Every row comes from one small tree of marks. Brackets hold a mark, then the marks that hang from it, in alphabetical order. Every link used is in the known rows. Which tree was each row made from?
Known rows:
[dena [finem dirir doki]]: [  1  18  33  57  -7 -30 -28   6   8  -4   6  -3 -59   6  32  -3  -5  -1
 -12  17 -40   0 -14   1 -32 -22   1  16   8 -14   1  -7 -29 -16 -16]
[ruvup [dereki [lolanu dirir doneto]]]: [  4   2  28  42 -15 -35 -20  -8  24  -5   5  22   6 -18  22  10  25   0
 -22  17 -16 -15 -27  30  -2  -2 -20  -1  -2  -2 -23  23  22  10  -4]
[finem dena [dirir beto]]: [-21  16  39  62  -3 -40 -15  -8  -4   5  21   0 -40  16  58   5  -5 -22
 -15  45 -37  24   1   7 -24   0   1  24  25 -46  -6 -26 -41 -20 -15]
[bitor [doki [finem [dirir lolanu]]]]: [ -6   3  30  64 -12 -38 -15  19  -3   9  20   2  -2   7  37  -5   3 -27
 -17  25 -45 -16  19  19 -44 -38 -23  20  12   8  -1 -29 -40  -3 -12]
[dena [finem [dirir [lolanu dereki doki]]]]: [ -3 -15  -4  41   5 -24 -22 -22   0   2  34 -16  -6  -7   6   1 -14 -33
  -9  15 -53 -21 -19   5 -27 -14  -4  21  14   8   4  -6 -20 -20  -1]
[bitor [doki [finem dena [dirir beto]]]]: [-22  12  34  69  -9 -28 -26   8 -11  -4  47   9 -30  28  55   1  -2 -41
 -13  43 -44   8  12  21 -36 -35 -20  35  17 -19   0 -43 -48 -33 -16]
[tamum beto]: [  3  14  52  60  -7 -37 -12   6  22  -2   1  -1 -14 -11  48  21  22  -1
 -30  30   2  31 -13   4 -23  -6  -9  14  21 -24 -31 -14 -32  14 -24]
[bitor [doki [finem dena dirir]]]: [-21  17  18  77   0 -21 -17  17   1  -5  38   3 -42  21  42 -17  -3 -34
 -18  36 -40   8  15  36 -42 -38 -17  27  20  -1 -15 -37 -42 -23 -22]
[finem dena [dirir lolanu]]: [ -8  14  23  60   0 -32  -1   3   0  16   5   0 -30   1  51 -26  -8 -18
 -13  30 -43  14   2  16 -37  -8   7  11  23 -25  -6 -27 -37   0 -11]
[doneto beto [lolanu doki]]: [-17   1  17  51  -8 -54  -3 -30  22 -12  24 -18  -8  -8  42   6   5 -11
 -17  41  -3 -18 -35   9   8   6   0  -4  -9 -51   6  21 -35  13  17]
[finem doki]: [ -3  16  49  53  -3 -40 -11   7  24   9  -4  -3 -38   1  48   5  -2  -1
 -10  16 -10  13 -21   4 -19 -18  -8 -11   1 -28 -12  -5 -27  13 -18]
[ruvup [dereki [lolanu doki]]]: [ -1   2  36  44  18 -28 -19 -10  38  -7   8   9  22 -24  32  24   4  -6
 -18  20 -13 -15 -47  19  12 -19 -21  -6   6  -3 -17   3 -11  23 -12]
[tamum beto ruvup]: [  0  16  48  73  -2 -33 -15  15  32 -17  -8   0 -17  -6  40  -1  44   3
 -21  22  17  18   3   2 -29 -20  -6  31  29  -9 -40 -21 -38  18 -29]
[dirir beto [lolanu dena dereki]]: [  7 -26  15  30 -14 -33  -5  -9  -5  16  26 -14  23  -3  49  15   1 -17
  -1  14 -23  26 -20  -2 -12   9 -10  -5 -17 -37  13 -10 -17  -6  -2]
[ruvup [tamum beto]]: [ 11  24  45  69  -8 -24  -9  17  21  -5  -5  -9 -28 -27  48  14  22   4
 -32  32  -9  27 -34  11 -14 -11 -14  20  23 -21 -32 -25 -18  25 -26]
[doneto [lolanu [dereki ruvup] [doki finem]]]: [-10 -11 -16  64  17 -24 -25 -13  28 -34  28  -2  -1  15  13 -47  -6 -48
  16  34  -5 -12 -12  34   2 -11   6  -6 -10  13 -11  13 -12  17  10]
[lolanu dirir doki [doneto beto]]: [-23  -9  16  32 -33 -60  -9 -37   4  -2  41 -16  -7  -8  31  15  23 -13
 -22  25 -14 -30 -40  29  -2  -9 -19   7   7 -63 -15  35   3 -16  22]
[dena [finem dirir]]: [ -6   9  20  61   4 -30 -11   3   7  -5  14 -10 -46   3  34   7   1 -15
 -28  33 -38   4  -7   4 -33 -10  -2  26  12 -16  -5  -6 -34 -11 -21]
[dirir [lolanu dena doki doneto]]: [ -6 -23   4  21 -23 -31   0 -18   5  21   9 -13   7 -12  30 -11  14  -8
 -10   7 -17  -1 -49  31 -14 -24 -31  -8   8 -47  -1  13   3 -18   9]
[ruvup dereki]: [ -6  14  36  62  16 -34  -1  14  29 -12  11  -2 -16 -15  39  29   2  -6
 -19  24  -6  22 -31  17  -8  -1 -23   7   0 -13  -2   3 -23  34 -36]
[finem dena dirir doki]: [-13  31  31  65  -3 -29 -24   4  13   4   7   2 -66  12  48 -26 -15  -2
   0  25 -34  22  -8  14 -29 -16   9   7  20 -27 -16 -23 -30 -13 -18]
[ruvup [dereki lolanu] [tamum beto]]: [ 23  26  53  69   1 -13 -22  17  38 -16 -11  16  11 -46  42  15  24  20
 -32  20  -8  16 -48  12   4 -11 -14  20  13   8 -33 -22   0  40 -25]
[ruvup [dereki [lolanu doki]] [tamum beto]]: [ 16  20  46  57   4 -10 -34   3  37 -16   2  11  18 -47  35  18  19  13
 -25  17  -9   0 -61  21  15 -30 -27  20  22   3 -33 -16   3  28 -13]
[finem dena [dirir lolanu] doki]: [  1  22  35  57 -13 -33 -17   4   4  17  -2   6 -42   3  46 -38 -19  -5
   5  17 -42  12  -4   9 -33 -24   9   3  20 -23  -1 -29 -34  -6 -10]
[bitor [doki finem]]: [-12   3  32  65   3 -32  -6  19  13  -2  27   0 -12  10  41  14  10 -32
 -24  29 -16   1   1  24 -34 -36 -34   9   0  -3  -8 -20 -37   4 -23]
[doki [finem dena]]: [-12  14  11  75  19 -11   6  13  15  -6  22  -2 -28   9  60 -21   5 -38
 -12  36 -26  22 -22  36 -30 -19 -12  12   3 -18  -9 -27 -31   4 -22]
[lolanu dirir doneto]: [-11  -2  18  43 -23 -48  -6 -10   6   7  14  -2 -31   1  29   6  22 -13
 -25  27 -19  -3  -9  30 -20  -7 -16   3   9 -30 -23  24   4  -9  -4]
[doki [finem dena dirir]]: [-16  23   7  82  12 -20  -3  14   9  -7  26  -4 -37  18  55 -35   3 -32
 -12  42 -40  11  -4  35 -35 -18  -3  24  16  -8 -19 -29 -32  -7 -14]
[dena [finem [dirir beto lolanu]]]: [  3  -5  35  46 -15 -42 -11  -8 -16  10  13   1 -12   1  46  20   4 -27
 -20  29 -50  -6  -6 -14 -35  -6  -5  31   8 -30  30 -19 -44 -14  -5]
[dereki [lolanu dirir doki doneto]]: [ -6 -11  22  22 -21 -40 -24 -32  14  14   7   9   5  -6  24   0  25 -13
 -23  22 -27 -43 -29  31  -1 -20 -15  -6  14 -21 -38  22  18 -20  20]
[finem dena doki]: [ -8  21  37  55   1 -24 -12   5  21   7   3   6 -55   5  54 -17 -12  -9
  -1  21 -16  23 -26  17 -24 -20  -1  -7   9 -31  -7 -18 -31  -1 -23]
[dena [finem [dirir beto lolanu] doki]]: [ 10   5  48  40 -23 -43 -30  -4 -11  13   5   7 -26   3  46   8  -6 -14
  -4  17 -48  -6  -9 -20 -34 -22  -5  23   3 -25  34 -20 -41 -19  -2]

Write each row's tree:
[  7 -24  17  24 -36 -29   0 -14 -13  14  13   1  -2 -11  42   6  21 -17
 -16  11 -27  14 -43   8 -29  -9 -24  17 -10 -51  37   2 -14 -33   0] | [dirir beto [lolanu [dena finem] doneto]]
[  7 -17   5  26 -36 -32 -10 -11   9  11   4   7   0  -7  40 -10  30   4
 -24  17 -23  -9 -25  32  -8  -7 -10 -13 -11 -30 -32  20  23 -22  12] | [dereki [lolanu dena dirir doneto]]
[-10  20  58  50 -17 -53 -34   0   0  11   8  -1 -38  15  56  12  -1  -1
  -5  26 -29  10  -7  -9 -15 -14   0  11  13 -37  -1 -14 -35 -11  -9] | [finem [dirir beto] doki]
[ -2   7   4  40 -34 -19 -29  -3   0  -3   9  -9 -61   3  26 -24   8  10
  -8   4 -34  15 -35  16 -31 -22  -7  12   6 -29   5  11   3 -48  -5] | [lolanu [dena [finem dirir doki]] doneto]
[-16 -13  39  20 -22 -50 -12 -31  -2  22  11  -1  11  -6  35  16  18 -30
 -11  20 -21 -10 -39   7 -14 -19 -28  12  18 -48  12   4 -18 -14  10] | [dirir beto [lolanu doki doneto]]
[  0 -18  42  22 -14 -48 -32 -30   6  16  22  12  21   3  54  37  15 -19
 -20  35 -31 -39 -16   7   9 -18 -16   1  -1 -32 -14   6 -14 -15  19] | [dereki [lolanu [dirir beto] doki]]
[-18 -19 -20  26 -11 -20 -12 -28  16   1  36 -25 -10  -5  14  -3   7 -15
  -5  10  -8  15 -56  31  -5  -8 -22  -9   6 -32 -26  21  18 -30   2] | [lolanu dena dereki doki doneto]
[  2 -21 -13  41  -9 -22 -13   7   3  -1  52 -18   6  12  48   0  12 -20
  -8  26 -29 -19 -32  57   2 -34 -39  -1 -15 -20 -13   9   2 -21  13] | [lolanu dena dirir [doki finem]]
[ -2   0  16  57 -22 -61  -2 -16  12 -12  27  -7 -13  -2  49   4  10  -2
 -23  44 -14 -15  -6  15   6  24   7  -4 -22 -40   2  26 -23  16  20] | [doneto beto [lolanu dirir]]
[ 11  18  44  72 -11 -27 -18  19  25 -21 -14   4 -33 -18  43 -10  18  -4
 -21  31   5  30 -19  15 -17 -13  -1  17  25 -28 -36 -19 -13  37 -23] | [dereki [ruvup [tamum beto]]]
[ 14  30  49  76   1 -16 -16  25  30 -20   8  -2 -18 -39  39  25  17  12
 -24  22  -2  37 -46  22   0 -11 -26  29  18  -6 -20 -19 -10  40 -37] | [ruvup dereki [tamum beto]]
[ 10   6  34  63   6 -27  -4   8  31  -7 -28  12 -15 -19  48 -18  14 -12
 -21  30 -15  -8 -23  15  -8 -12  12  -7   4 -20 -35 -19  -4  40  -8] | [dereki lolanu [ruvup tamum]]
[ 13  18  37  66  18 -18  -5  14  37 -10  -7   9  -1 -36  45  12  11   7
 -25  22 -20   4 -51  18   4 -11 -13   4  -2   0 -19 -15   3  47 -22] | [ruvup [dereki lolanu] tamum]
[ 21   8  38  67  -3 -11 -25  20  46 -33 -11  15  25 -28  43  -5  46  28
 -14   0  17  20 -23  12  -6 -21 -13  20   4   6 -35 -17  -7  20 -25] | [tamum beto [ruvup [dereki [lolanu dena]]]]
[ 16  19  54  73   4 -22 -28  12  50 -31 -17  22  18 -28  34   2  50  14
 -22   9  17   6  -9   3 -12 -18  -5  27  18  16 -39 -21 -20  34 -28] | [tamum beto [ruvup [dereki lolanu]]]
[ 22  16  51  66 -12 -23 -24  10  34 -16 -32  19  -4 -29  46 -21  29   3
 -27  28  -2  10 -23   7 -10 -16  14   9  20 -18 -47 -25  -9  38 -11] | [dereki lolanu [ruvup [tamum beto]]]
[ -1 -15  33  39  -2 -46  -3 -17   2  15  19  -7  17  -2  42  23   1 -32
  -5  23 -26  12 -10 -13 -18   8  -5   4   0 -24   7 -15 -30   9  -7] | [dirir beto [lolanu dereki]]
[-12 -20  -8  23 -31 -37 -20 -18   4  10  35 -15 -14  -1  26   3  13  -3
 -14  19 -18 -10 -39  49   1 -21 -33  -4   6 -44 -22  31  19 -37  13] | [lolanu dena dirir doki doneto]
[-18   1  30  41  -8 -40 -19 -23 -11  18  25   0  -8   6  52  -1 -13 -32
  -5  33 -48  -5 -14  13 -20 -19  -9  23  26 -45   8 -24 -39 -23   3] | [finem dena [dirir beto [lolanu doki]]]
[ -6 -27  17  19 -26 -44 -26 -15  -7  12  48 -14   3   9  55  38   2 -11
 -12  27 -26  -9 -29  27  11 -17 -34  -1  -5 -59  -1  14  -8 -33  14] | [lolanu dena [dirir beto] doki]
[-13  -8   5  47  -8 -30 -25  -3  -7  -2  48 -21   5  22  59   4  11 -23
  -6  32 -40  -1 -28  28  -6 -29 -28  20   5 -34  -3 -11 -22 -36  11] | [lolanu dena [doki [finem [dirir beto]]]]
[-11 -12  -5  60  22 -23 -18  -7  23 -27  33  -8   3  13  19 -24   3 -52
   8  23  -9  -9 -18  33 -13 -21  -7   2   4   1 -26  -1  -9  13  -2] | [lolanu [dereki ruvup] [doki finem]]
[ 12  11  24  72  -5 -20 -25   9  26 -29   2  -1 -24 -20  22 -12  10 -11
 -11  23  -1  33 -18  10 -11  -3   8  17  19  -9 -45 -18  -4  34 -21] | [lolanu [dereki [ruvup [tamum beto]]]]
[ -2 -27 -17  21 -32 -23 -19 -18  -2   1  40 -10 -24  -4  18   6  14 -12
 -16  15 -29 -13 -47  46 -12 -27 -36  10  -3 -38  -1  32  19 -52   7] | [lolanu [dena finem] dirir doki doneto]
[ -1  -1   9  36 -44 -28  -6 -18   8 -13  22 -13 -37 -15  39  -8  21   5
  -9   0 -10  15 -65  11 -22  -9 -10   5 -20 -67  22  20  -4 -32   4] | [lolanu [dena [finem doki]] [doneto beto]]
[  6   1  24  55  -3 -34  -6   4  -2   7   5  -3 -26  -6  35   3   1 -17
 -23  24 -45  -5  -1   2 -41 -10  -3  20   8 -11  13 -10 -34  -3 -13] | [dena [finem [dirir lolanu]]]
[-11  10  19  67  -9 -23 -11  17  -6   8  28  11 -22  12  42 -25  -6 -37
 -10  29 -51  -2  18  31 -49 -40 -16  24  17   2   1 -43 -43 -16 -14] | [bitor [doki [finem dena [dirir lolanu]]]]
[ -2  10  35  50   0 -31  -7  -9  33  -8 -10  17   5 -23  28   5  24  -1
 -23  17  -8   7 -39  18  -7  -3 -13   0   4  -8 -18  10   7  18 -15] | [ruvup [dereki [lolanu doneto]]]
[  5   3  19  57   1 -18 -35  -6  27 -25  14  -8 -16 -18  14  -9   6 -17
  -6  21  -1  15 -36  19   0 -20  -4  16  28 -10 -45 -12   2  20 -12] | [lolanu [dereki [ruvup [tamum beto]]] doki]
[ -4  -5  30  37 -30 -43 -13 -20 -19   9   9   2 -19  -2  30   4  16 -27
 -22  25 -47  -4 -15  -6 -42  -7  -7  38  17 -30  25  -4 -23 -30  -1] | [dena [finem [dirir beto [lolanu doneto]]]]
[ 18   2  16  64 -18 -26 -33  10  15 -25  19   2 -21 -13  18 -10  12  -7
 -10  27  -9  14  -3  24  -6  -2   3  16  15  -6 -48  -5  14  24  -9] | [lolanu [dereki [ruvup [tamum beto]]] dirir]
[ -1  -4   0  53  -9 -24 -10   8   2  -5  21 -17 -40   2  42   3   3   1
 -25  22 -36  19 -18  15 -27  -8  -5  18   1 -28   3  -3 -19 -27 -14] | [lolanu [dena [finem dirir]]]
[ -3 -24   4  32 -16 -33 -25  -2 -11   2  59 -11  17  18  60  20  12 -27
  -5  31 -35 -16 -28  44   8 -33 -44   8 -17 -39   5   5  -5 -31  18] | [lolanu dena [dirir beto] [doki finem]]
[ 24  -9  23  38 -17 -17 -29   2  25 -15 -18  20 -20  -8  39 -29   3   1
  -2   2 -13   2 -31   6 -17 -27  11 -15 -24 -29   0  -1  -8  -5  -4] | [dereki [lolanu [dena [finem doki]]] ruvup]
[ 10  -1  26  50   4 -19  -6   9  33 -10   1   6  18 -22  49  12   8  16
 -19  10 -11  18 -39  21   2  -2 -15 -11 -18 -14  -9   0  -1  19 -16] | [ruvup [dereki [lolanu dena]]]
[  2 -10  27  38 -27 -47 -21 -13  21  -5 -13  26  -6   1  26 -22  28 -16
 -19  25  -9 -22   0  27 -17  -8  10 -10   5 -25 -40  20  18   4  11] | [dereki [lolanu dirir doneto] ruvup]
